Each row was made from one walk, in order. Every step used is in the known rows, and no mark comes twice. Write each row's walk.
Known rows
magusu, vamiru: [-21.3  -7.7   7.2  15.0 -10.5  16.1 -11.1  12.6  14.7  11.5 -14.4  17.8
   3.0  -4.3 -20.0  13.0 -49.9 -60.7   7.3  28.1   1.2  -2.4  -9.0]
nama, piguz, gura, vimiral, soperam, senug, goze: [ 21.0   5.0   1.0   3.3  19.5 -32.4  -3.7   5.9  14.7 -19.4   5.6  37.8
  26.6  20.8  22.2  18.2  19.6  11.3 -73.2   1.4 -11.7 -41.4  -8.4]
vamiru, piguz, gura, vimiral, soperam, senug: [-16.0  16.9  -1.0 -12.1  13.4   2.1  -2.0 -16.4 -22.2  11.6  12.9 -24.8
  18.2   4.3  22.2 -38.2  25.3  37.2 -14.6 -30.2  13.6  -8.9 -20.3]
vimiral, gura, piguz, soperam, senug: [ 13.3 -15.5   8.0  35.5   9.2 -14.2   8.2  -8.6 -18.5   2.5  12.0  -9.7
   5.9  -6.8  -4.3 -13.8  28.6  -6.7 -28.5  -9.1  10.5 -22.9 -15.6]
soperam, senug, gura, vimiral: [ 14.3 -17.7  40.7  -9.7   3.3  24.4  32.6   6.9 -33.3  21.4  -6.0  11.4
  -7.5  69.5   2.3 -29.9  -9.7  -3.2 -31.9 -34.9   2.9  -2.2 -30.1]
vamiru, piguz: [-27.1   2.0  -7.8  13.5 -26.9  27.3  -8.7 -22.2  -8.4  23.3  -5.6   2.3
  -8.5  23.8  12.1 -35.3  -5.8 -10.3  46.0   5.8  11.4  27.2 -16.1]
goze, senug: [-35.8  -8.5  17.6  40.0   2.0  28.9  25.3 -14.4  20.0   2.6  -8.8  -1.2
  -5.7   5.5 -27.7  37.9 -10.7 -52.2  29.4  23.5  -4.0   2.7  12.7]
nama, piguz: [ 36.4 -39.7 -12.7  29.9  -3.9 -10.3  33.8  -1.9  24.3 -34.8  -2.3  63.1
  -0.9  18.8 -14.6   9.4 -20.6 -29.0  34.4  30.8   7.1 -33.1  -0.7]
magusu, vamiru, piguz, gura, vimiral, soperam, senug, goze: [-51.8  52.2  10.7 -33.5  -3.2  -8.4 -35.5  13.4   7.4  24.8  -4.8 -10.1
  19.5   6.1  22.2  -7.2  19.2   2.8 -79.1 -11.4 -10.1  -1.0 -17.6]
senug, gura, vimiral, soperam, piguz, vamiru, magusu: [ 16.4  16.8 -19.5 -65.0 -10.9 -17.2 -18.5  -8.8 -26.9 -30.2   1.8  -4.6
 -37.2  -1.8  10.5   5.5   1.6  43.2  22.0  -5.3  -6.9  26.1  14.7]
soperam, vimiral, gura, piguz: [ -6.3 -24.1  17.2  -5.7 -13.7  -6.2  16.1  12.7   5.8  16.3   2.9  -4.3
  11.0  11.5  -8.1 -30.7  -9.4  10.5 -31.8 -22.4   9.7  12.2 -24.6]
goze, senug, soperam, piguz: [-52.7  28.8  11.0  25.7   8.9  20.9  -2.5   7.9  27.9 -23.8 -42.2  -4.0
 -17.6 -42.7 -25.9  20.1  -2.6 -23.8  -6.5 -25.0 -34.9 -37.8  25.5]
nama, piguz, soperam: [ 50.9 -22.1 -32.0  40.1  -1.2 -20.2  43.0   0.3  20.7 -21.6   8.3  41.4
  13.5 -26.9  -2.5  12.7  23.8 -31.1  39.3  49.7  21.9 -57.7  19.2]
gura, piguz: [-20.6 -21.2  -5.3  11.4 -20.8  17.9  11.7 -24.3 -12.7  27.8 -14.8   6.4
  -3.6  20.0   3.8 -29.1 -15.7 -20.0   7.1  -1.6  27.3  30.9 -31.0]
vamiru, magusu: [  1.0 -11.4 -12.9  32.7  -0.1   9.7 -26.4 -33.1 -31.6 -14.0   3.5  26.2
 -30.6  40.1  19.2  -8.4 -47.3 -26.5  53.9  43.0   8.3  32.1  20.4]
goze, senug, gura, vimiral, soperam, piguz, vamiru, magusu: [-18.5  31.1  -6.0 -69.5  -7.1  -8.7   7.9  -9.8  -7.6 -34.3   0.8 -22.7
 -40.6 -11.9 -15.4  30.5  18.1  28.1  23.6  -4.0 -14.6  27.5  33.9]
vimiral, soperam, piguz, gura: [  4.2 -23.1  -6.9   3.1  19.2 -14.1 -30.8  10.5  17.3 -12.8   0.8 -10.2
  32.0 -57.3   5.2  15.1 -12.6  27.0   4.3 -15.1 -15.7 -44.4  -0.2]
senug, gura: [ 42.6 -41.4  28.5   8.2   4.2  29.0  -4.0  18.0 -14.4  14.3  -6.2  13.0
   0.8  34.9   0.5  10.6 -25.9 -26.4   8.8 -13.0  -6.6   8.0 -14.9]
goze, senug, gura, vimiral, soperam, piguz, vamiru: [-10.2  17.5   4.8 -63.3 -12.0  -3.6  21.4  10.8  18.0 -15.5 -10.9 -25.2
 -10.6 -37.3 -25.5  44.7  33.7  29.1   2.6 -24.9 -20.4  -6.3   2.7]
piguz, gura, vimiral: [  8.2 -26.7   6.3  13.9  14.5  23.8   9.7   6.5  -0.2  45.0  15.4 -18.1
  30.9  26.0   3.1 -35.4  -2.5  -0.6 -14.2  -1.3  15.8  27.5 -17.1]
gura, vimiral, soperam: [  0.0  -2.9 -28.8  -4.2 -10.3   8.7   6.8 -22.2 -18.0   7.6  -8.9  -3.3
   4.6 -18.7  32.3 -22.7   5.4   2.9   9.8   6.9  27.4   5.9 -29.4]
magusu, vamiru, piguz: [-57.3  22.8   0.5 -16.1 -32.8  25.2 -11.5   1.6  10.8  26.9 -10.6  -3.6
  -9.5   4.2 -13.6 -25.5 -19.2 -38.1  25.4   9.6   8.8  22.7 -11.8]
piguz, soperam, senug: [ 21.4  -5.8   2.8  65.0  14.4  -7.4   9.9 -16.0 -24.4  -1.2   0.9  22.4
   4.8   5.7  14.9  11.8  -0.5 -24.8  13.9  23.4   8.9 -58.9   7.0]

Write each row's walk
[ 27.6  25.9 -13.3 -11.1  18.4 -14.7 -37.7   5.2 -14.6 -13.8  14.1 -13.0
 -19.1  -1.3   3.8  -4.2   5.3  28.0 -12.4 -10.5  -4.4  59.8  32.6]	senug, soperam, vimiral, gura, piguz, vamiru, magusu
[-11.8  32.7  -3.1  15.3  12.3   7.1 -16.0  10.5  32.8 -25.0 -25.1  -9.0
 -13.2 -43.4 -31.3  57.5  11.0  -2.8   9.2  -9.1 -39.7 -14.2  30.2]	goze, senug, soperam, piguz, vamiru
[  4.2   9.1 -21.3  -0.8 -12.3 -18.3 -33.7 -23.1 -12.1 -35.8  -1.4  24.1
 -41.1  16.4   0.6  22.8 -36.5  11.7  56.6  33.4 -16.2  15.6  32.1]	soperam, piguz, vamiru, magusu
[ -8.0  13.3   9.7 -14.9 -13.8 -14.0   9.3  43.0  25.0  16.1  17.2 -24.2
  20.2 -32.9 -14.1 -15.8  18.6  -5.8 -15.0   5.1   2.2 -22.7  13.7]	magusu, vamiru, piguz, soperam, vimiral, gura
[-34.8  23.7 -17.6 -51.6  -3.3  12.7  -7.2   8.7   8.2  34.2  10.5 -47.0
  29.2 -43.3   3.3 -37.3  24.3  13.0 -14.4 -12.9  24.0  24.9 -19.8]	magusu, vamiru, piguz, gura, vimiral, soperam
[ -3.3   3.7  -3.0  13.5   2.1  -4.8   9.8 -28.2 -31.4 -10.4  -8.8  13.7
  -4.1  11.6  28.1 -16.5  -4.6   8.6 -10.1  -9.0  14.2 -30.3 -29.0]	gura, vimiral, soperam, senug
[  7.2  20.3  11.3  -8.2  19.9   0.6   0.4  25.4  31.4   4.7   3.9 -37.9
  10.2 -27.0 -34.8  33.0  39.1  13.3 -37.9 -32.7 -16.3  35.4  16.7]	goze, senug, soperam, vimiral, gura, piguz, vamiru
[ 19.6   0.4  -7.1 -23.2  -3.2 -24.6 -17.3  -7.5 -13.2 -11.2  23.9  -1.0
 -19.3  24.4  -2.3  -2.2 -11.3  29.2  11.3  11.0   3.6  58.8  20.5]	soperam, vimiral, gura, piguz, vamiru, magusu
[ -5.3  40.1  -0.6 -16.3  24.7  -6.1 -12.6   3.9   5.4 -17.8  13.5 -33.0
 -21.3  -8.5 -23.3  20.7  22.1  14.3 -12.2 -10.6 -12.6  61.1  49.6]	goze, senug, soperam, vimiral, gura, piguz, vamiru, magusu
[ 63.1 -32.1   0.3  21.3   7.6 -39.6  41.0  38.3  33.3 -28.0  24.1  26.2
  26.9 -21.8 -10.7   7.6  18.5   2.9  -7.3  19.6   0.7 -65.1  21.6]	nama, piguz, soperam, vimiral, gura
[-47.9  12.7  13.4 -58.7 -18.6   6.8  40.6   5.8  12.3 -14.4 -26.7 -21.5
 -14.6 -34.8 -15.8   4.7  19.2  14.3 -12.8 -37.2 -10.7 -30.5  -7.6]	goze, senug, gura, vimiral, soperam, piguz
[ -5.5   3.8  25.1  54.4  -1.2  -3.4 -35.5  -9.4  -8.4  -0.3 -20.3  53.2
  -7.5  63.7  28.0  30.2 -31.8 -32.8 -41.9  20.7 -25.9 -22.3 -14.9]	soperam, senug, goze
[ 18.1   0.2 -29.7  -9.1 -11.6 -26.0 -24.5  -7.0  10.5 -31.1 -12.8  11.6
  -6.2 -49.4   6.3  46.2  -8.1  27.8  38.6   9.7 -17.0 -28.2  -3.1]	vimiral, soperam, piguz, vamiru
[ 31.6  -3.9 -23.3  22.4   2.9  -3.8 -39.9 -29.1 -22.6 -18.6  17.3  20.0
 -28.4  33.3  11.6  25.6 -31.6  -6.7  64.0  49.8  -1.3  49.7  29.4]	piguz, vamiru, magusu
[-20.1 -15.4  10.0  -7.9  -2.0   7.8  14.9  10.8  10.6  25.7  -1.3 -14.4
  19.9   8.3  -6.5 -38.0  -6.9  18.6 -21.3 -15.9  -1.4  -7.1 -13.6]	soperam, piguz, gura, vimiral
[-24.0  -0.2   0.2 -13.2  -2.8  31.5   8.1  -1.1  -2.2  57.9  17.4 -37.1
  25.3  31.2   9.9 -65.0  22.2  16.6  -0.7 -12.3  22.2  48.1 -19.8]	vamiru, piguz, gura, vimiral
[ 12.5  -6.8   4.4  11.0  30.0  -5.9  -3.6 -10.5 -19.6   3.1  10.5  -7.4
  24.2  -2.4  21.6 -11.0   4.7  21.7 -25.9 -15.9   8.3 -26.6 -17.8]	piguz, gura, vimiral, soperam, senug
[ 28.9 -37.0  24.7  26.3   4.1  -9.7  -1.8  27.8  13.9  -5.2  11.6  10.7
  15.3  15.8  -3.0  -1.2 -29.3   2.6 -11.8  -2.8 -13.2 -17.9  -4.8]	soperam, vimiral, gura
[ 26.8 -16.6  -1.4  -7.2 -10.1  14.4  27.7   5.2 -21.3  41.6  -1.6 -15.9
   9.8 -13.4   6.4 -14.1  37.0 -19.4  -1.3  -8.1  34.0   6.6  -9.4]	senug, gura, piguz, soperam
